Each row was made from one walk, in order. Every step used is in the known rows, and no mark comes twice. Write each row's walk.
Known rows
D/G/Z: [  1  -1  17  -7  28   7   8  -2  -8 -12  12   6 -18  21  -4  -4  14 -10
  -5  -9  -2   2   9 -15  -9  10]
V/H/L/T/Z/G/N/R: [-17  15  15  10  -5  17  15  16 -11 -13  -2 -13  14  10  15 -12  -7   3
 -15 -19  -1  -3   5  -5   0   4]
R/P/T/Z: [ 15   1 -13  -4  -6  -3   2   4   5  13   3  12  -2 -13 -13   5   6  -1
   3   8   1   4   5   8  -5  10]
Z/G/N/R/P/T/L: [ 20   5  -4   1  -7  -5   8  -9   4   4  -9  -7  14 -11  10  -7 -13 -17
   5  -2   5  -8  14   0   4  -4]
D/G: [-12 -12   9 -11  31  -1  -4 -14  -2 -11   6   7  -1  26   4  12  10  -3
  -5   3  -1  11  -1 -28 -16   2]
H/L/T/Z/G/N/R: [-21  15   8  10  -6  17   9   7 -18 -21  -3  -7  -3   3   6 -14  -5  -9
 -17 -20  -1  -1   4  -4 -10  -5]
L/T/M: [-21  -1  -5  -7 -20  15   6   4 -17 -10   5   7 -11  -2  -3  13  12  30
   0   7  -1  18 -16   0   6  -1]
Y/G/N: [-14 -18  -3  -4  15  14  -4 -15 -14  -1  19   0  -2  15 -26  31  -4  -3
  -9 -17   1  16  -7  -8  -2 -17]
Z/T/L/H: [ -6  -8   3   2 -18   9  17 -25  21  -7  -2   3   2   6  27  10  -9  27
  13   6  -5   2 -13   0  -1   5]
Z/T: [ -6 -16  -1  -2  -3   4   0 -21   0  -1   1  -7  -9   5  -3  13   3  -4
  -2   7  -1  -2  -3  -7  -2   5]
R/P/T/Z/G/N: [ 15  -4   1   6   1   3   7   5  -1  17   9   2   0  -9 -20  -3 -15 -28
   0  -4  15   5  18  -4   5  -6]
V/H/L/T/Z/G/N/R/P: [ -7  13   9  11  -3  -1  12  18   8  -5 -11  -3  18  -1  17 -15  -5  -3
  -6  -4   2  -7   7   7  13   1]
Z/G/N/R: [ -8   1  11   8  14   1 -14  -3  -9 -11  10 -16   5  16  -6 -11  -5 -20
 -17 -16  -1   7  11 -13  -2 -11]
P/T/Z/G/N: [  8  -4   4   5  -1  16   9   2 -15  12  16  -4  -3  -1 -21   2 -15 -22
  -6 -13  12   9  15 -13  -6  -3]
N/G: [-14 -14  -2  -7  32   1  -1 -13  -3 -21   8   4   0  23 -15  18   0  -4
  -1  -9  -9  23  -5  -9  -5 -16]
Y/R/P/T/Z: [  9  13 -12  -1 -12  -6 -11   6   0  20   1  15  -3 -13  -2 -11   6   4
  -4  11  -2 -15   7   9  -6  12]
R/P/T/Z/G: [ 15 -10   9   0   8  -2  -2  -6  12  18   6  13  -6  -9  -3  -2 -11 -22
  11  12  14  -1  14  -3   3   2]
H/L/T/M: [-29   1  -7  -9 -19  19  12   3 -19 -18  -6   6  -5   0  12  19  17  32
   0   0 -10  12 -28   1  -4   6]
R/P: [ -2 -12  -6  -3  13 -19 -10 -10  18  -1  -4  12   2   7  -5  13  13   1
  -1  15  -5  12  -7   0   3  -2]
Z/G/N/R/P/T: [ 13   0  -1   6   9 -15 -12  -4   9   3  -4 -19   9  -9 -12  -7  -6 -24
   1  -4   5 -11  17  -1  12 -10]
G/N/R/P/T/L/H: [  7  14 -11   7 -17  -7  10  -4  22  -9  -6 -10  22  -7  12  -3  -6  23
   8  -8  -9  -2   0  12   5  -3]
M/R/P: [  0  -4  -9  -3  13 -31 -24   3  14   5 -17   3   6   3   1   5  14   8
  -2  16  -6  -6 -15   6  -3  -1]
R/P/T/L/H: [  6  -2  -7  -1 -12  -8  12 -17  33  -2  -8   7  13  -5  18  14  -3  31
  19   9  -6   1 -11   8   4   2]
D/G/N/R: [-11  10   3   0  21   0  -8   4 -16 -19   8 -15  10  22  -5 -11   7 -12
 -20 -19  -6   7  11 -19 -13  -5]
V/H: [ -5 -11   7  -5  10  -1   0  -2   9   1   8  -5  21  27   5  23   9  25
  -7   3  -6  14  -9 -14   3  14]

Write each row's walk
[ 10   6   5  10  -8  -7   7 -10  27  -3  -5  -8  19  -6  19  -9 -19   7
  15  -5   1  -6   6   5  11  -9]  Z/G/N/R/P/T/L/H
[  6  11   4   8   0  10  -5   8 -16   1  13 -16   2  -1 -11 -18 -10 -22
 -11 -19   4   0  20  -6  -6  -2]  P/T/Z/G/N/R
[-37  -5  -4  -4  -6  10  15 -17  -5 -30 -20   0  -8  10   7  28  16  27
 -10  -1 -11   2 -26  -6 -14   0]  H/L/T
[-19   7  -7  -7 -17   1 -11  17 -20  -3  -9  -2  -7  -4   3   4  13  36
  -2   8  -4  -2 -26   6  -2   1]  L/T/M/R
[ -8   5 -11  -5 -11 -18 -13  17   1   3 -17   6  -2 -14   4  -1  14  25
   6  19   0  -5 -20  16  11  -3]  L/T/M/R/P
[-14  -8  18   3  -1  15   8 -10  -3  -2   6  18 -22   2   0   0  -9  -3
  -2   9  13   8   6 -10  -2  -6]  L/T/Z/G
[  0  -3   8  -4  29  10  11   0  -7 -22  13   4 -17  17 -21   2   4 -10
  -1 -19  -9  14   5   1   2  -7]  N/G/Z
[-12  -2  11   8  -6  20  17   1 -15  -1  10   5 -14   2 -17  -1 -14 -10
 -12  -8  15  14  10 -12   0 -12]  L/T/Z/G/N
[-20   0   8   7  -6  23  23   1 -17  -9   0   4  -8   4  -4   5 -10  -8
 -11 -14   7   8  -1 -11 -10  -6]  H/L/T/Z/G/N
[  8   5  -1  -6   1   7  -3  23 -23   2   3  -9 -11  -7  -1 -15   0  -2
  12  -8  -4 -12  -7  16   8   2]  N/G/Z/T/M/R
[ 15   5  -4   0  -5  -2 -11  16  -7  12   9 -11  12 -16  -6 -13  -5 -15
  10  -3   5   0  10   6  19  -4]  Z/G/N/R/P/T/M
[ 17   2  -2   6   2  -6  -4  16  -4  22  -1  -5   3 -12 -14  -9 -14 -22
   0  -4  14  -9  11   1   0  -5]  M/R/P/T/Z/G/N
[  7   8   5  10   8  -9 -10  11   5   3   7   6   5  -2  -4 -25  -6 -27
  -7  -3   4   6  18   4   6  -7]  T/Z/G/N/R/P
[  7   4  -9  -1 -12 -17   1  -7  30   2 -19   0  16  -8  23   8  -2  37
  18  10  -7 -13 -18  14  -1   3]  M/R/P/T/L/H
[ 15   1  10   3   8  -6 -12   0  10  11   5   5  -3 -10   4 -18  -8 -25
   7   7   8  -7  19   2   3   2]  N/R/P/T/Z/G
[  9   8 -17   3  -1 -15  -9   3   3  -2  -6 -21  13  -9 -19  -1   7  -8
  -6  -7  -6  -6   9   7   5  -4]  G/N/R/P/T
[  5  -9   8   0  14  14  17  -9  -7 -12   8  -7 -22   5 -15  -3  -6 -22
   6 -12  -2  -4  10   5  10  -4]  N/G/Z/T
[ -9   1  -4   1   6 -22 -27  -9  13   8  -7  16   1   5   8  -7  13   7
 -11  18  -9 -12  -5   0   2   2]  Y/R/P
[ -1 -12  18   0  12  10  -4  -8  -1   7  17  20 -12  12   2  -1  -8 -16
  -1   5   9  15   7 -14 -10   2]  T/Z/G
[  4   0  10   4 -19  14  27 -16  17  -8   2   3 -10   2  22  -2  -7  21
  13  -2  -6  -4  -5   9   4  10]  G/Z/T/L/H
[ 10  -3 -16  -5   4 -27 -19   0  11  10 -19 -12   7 -10  -8  11  11   7
   4  11  -3 -18 -10   8  -1   2]  M/R/P/T
[ 16   8 -16  -4  -7 -12  -9  15   2  18  -7   5   0 -16  -7  -2   8   5
   3   9   0 -10  -2  14 -10  11]  M/R/P/T/Z
[  4   5 -15 -11 -10  -3 -20  18 -19  12  -2 -13   6  -7  -1   6  12  23
   4   2  -7  -6 -20   5  -7  11]  P/T/M/R
[ 14   0   3  -3 -20  18  28 -15  -9  -2   0   3 -17  -3  13  -2  -1  -4
   4  -1  -2  -7   4   3  -4  16]  G/Z/T/L
[ 16  -5   6   0   8 -11 -14   5   9  23  -5   7  -4 -13   3  -9  -9 -16
  10  13  12 -15   7   3  -2   3]  M/R/P/T/Z/G
[  4   1 -11  -8   0 -22 -24  19   2  12  -8   8   8  -6   6  -2  15  13
   6  17  -5   1 -19  13   5   3]  T/M/R/P
[  3  -9  -4  -5 -19  11  18 -25  -4   0  -5   4  -4   1  19  11  -3   3
   3   9  -1   1  -5  -6 -10  10]  Z/T/L
[ 17   6  -4  -2 -10 -13 -10  23  -1  17  -7   0  -9 -18   4 -18  10  -2
  13  11  -1 -19  -6  25  17  10]  G/Z/T/M/R/P
